What can hang from each mark:
kurinu: gapa
sokome: lovob toba
kirap: sokome
nizitiv: lovob
gapa: befit lovob
lovob: gapa nizitiv sokome
toba: sokome
befit: gapa

Every row comes from one small tree of marks. Brackets hold a mark, then the marks that hang from it, in alphabetical order. Every link used is in the known rows. Which tree was each row made from?
In the rows, zero is written as 128.
Known rows:
(lovob gapa nizitiv (sokome toba)): [184 110 157 130  98 111  72 107 131 186 129 137 117 124 166 128 147 118]
(kurinu gapa): [118 210  97 140 144 133 173 140 124  79 134 127 117  92 145 120 121  71]
(gapa befit (lovob sokome)): [119 137 116 128 161 163 139 151 114 130 141 182 150 160 113 110 111 136]
(nizitiv (lovob (gapa befit) (sokome toba))): [136 131  84 104 111  95 129 104 111 125 125 124 137  86 149 147 141 140]
(nizitiv (lovob (gapa befit))): [ 79 177  31  98 114  96 163 119 135 118 161 106  96  88 108 118 105 109]
(lovob gapa nizitiv sokome): [160 139 145 126 107 147  98 132 152 210 156 152  96 138 145  93 129 101]
(kirap (sokome (lovob gapa) toba)): [150  88 113 186 103  63  71  52  99  47 151 100 130 107 122 120 141 130]
(lovob (gapa befit) nizitiv (sokome toba)): [151 103 152 112 121 103  59 118  96 169  93 116 113 107 127 156 142 148]
(kirap (sokome (lovob nizitiv) toba)): [165  65 162 179  88  89  63  51 131  82  87  73 140 103 131 140 140 160]
(kurinu (gapa befit (lovob nizitiv sokome))): [ 96 167 192 102 189 178 133 190 117 186  83 156 115 162 134 167 134 109]
(gapa befit (lovob nizitiv (sokome toba))): [141  92 171 111 138 133  87 132 112 169  84 147 151 156 135 160 131 163]
(kurinu (gapa befit lovob)): [ 62 201 106 112 190 135 167 174  98  91 124 142 122 139 106 153 110  90]
(befit (gapa lovob)): [119 163 115 148 157 172 191 139 126  86 176 122 159 165 118  96  99  98]
(nizitiv (lovob (gapa befit) sokome)): [110 161  74 103 122 131 154 128 136 148 150 140 115  99 132 113 124 121]
(befit (gapa (lovob nizitiv (sokome toba)))): [176  97 212 139 145 181 130 129 126 158 107 120 173 172 163 143 139 137]
(nizitiv (lovob (sokome toba))): [180 130  92 134  80 119 163  87 155 112 125 138 172  84 194 120 141 131]
(sokome toba): [163 136  74 149  93  87 128  85 118  61 138 115 154  85 145 114 118 123]
(gapa befit lovob): [ 83 156  74 120 149 125 147 141 112  94 154 148 134 146  88 113  92 124]
(toba sokome): [150 138  95 138  90 148 144 120 131  92 164 123 138  92 102 112 160 146]
(toba (sokome (lovob gapa))): [133  91 109 154  98 134 164 129 149  76 186 129 126 117  99  96 163 149]

Which tree is each row?
[145  75 135 148  91  78 120  98 156 109 128 100 120 127 146 118 125 132] : (sokome (lovob gapa nizitiv) toba)
[147  70 160 145  82 159 157 127 181 111 122  99 138 115 110 117 160 178] : (toba (sokome (lovob nizitiv)))
[131 134 141 109 133 141  83 143 118 193 122 134  94 122 108 123 125 131] : (lovob (gapa befit) nizitiv sokome)
[114  69 132 129 119  70 104 110 124  97  93  81 119 110 108 148 122 164] : (sokome (lovob (gapa befit) nizitiv) toba)
[ 90 191 155 110 155 149 157 169 150 170 131 142 100 169 146 143 120  66] : (kurinu (gapa (lovob nizitiv)))
[ 57 183 153  94 180 141 141 181 118 152  97 123  99 155 111 172 117  96] : (kurinu (gapa befit (lovob nizitiv)))
[154 143 158 154 166 212 181 148 127 118 164 156 176 174 140  89 120 113] : (befit (gapa (lovob sokome)))
[103  68 151 119 114 132 122 145 137 125 121  88 102 114  65 145 162 188] : (toba (sokome (lovob (gapa befit) nizitiv)))
[ 92  98 119 130 128 107 128 133 145 120 121  96  98 123  91 116 104 144] : (sokome (lovob (gapa befit) nizitiv))
[118 122 160 110 151 168 111 154 134 192 112 162 127 170 116 129 114 143] : (gapa befit (lovob nizitiv sokome))
[ 82 140 120 104 143 131 121 145 134 160 124 127 112 162  92 132  97 132] : (gapa befit (lovob nizitiv))
[ 95 150 100 102 126 103  94 133 118 161 134  99  75 113  85 128 106 118] : (lovob (gapa befit) nizitiv)
[121 150 160 119 185 138 131 160  74  98  85 159 159 137 150 181 150 121] : (kurinu (gapa befit (lovob (sokome toba))))
[ 93 114  75 147 139 100 154 126 124  53 149 117 118 112  86  95  99 139] : (sokome (lovob (gapa befit)))
[160  68 139 158  87  94 138  89 168  82  96  92 154 108 154 120 120 155] : (sokome (lovob nizitiv) toba)
[170  99 175 128 114 141 101 122 145 185 122 164 152 174 170 132 137 131] : (gapa (lovob nizitiv (sokome toba)))
[147 142 208 120 153 151 120 155 127 178  92 160 140 165 188 170 157  97] : (kurinu (gapa (lovob nizitiv (sokome toba))))
[132 146  96 128 142 134 110 136  96 130 151 152 115 110 107 104 123 125] : (lovob (gapa befit) sokome)
[166 137  88 122  87 101 144  93 144 142 161 144 138 102 188 118 147 110] : (nizitiv (lovob gapa (sokome toba)))
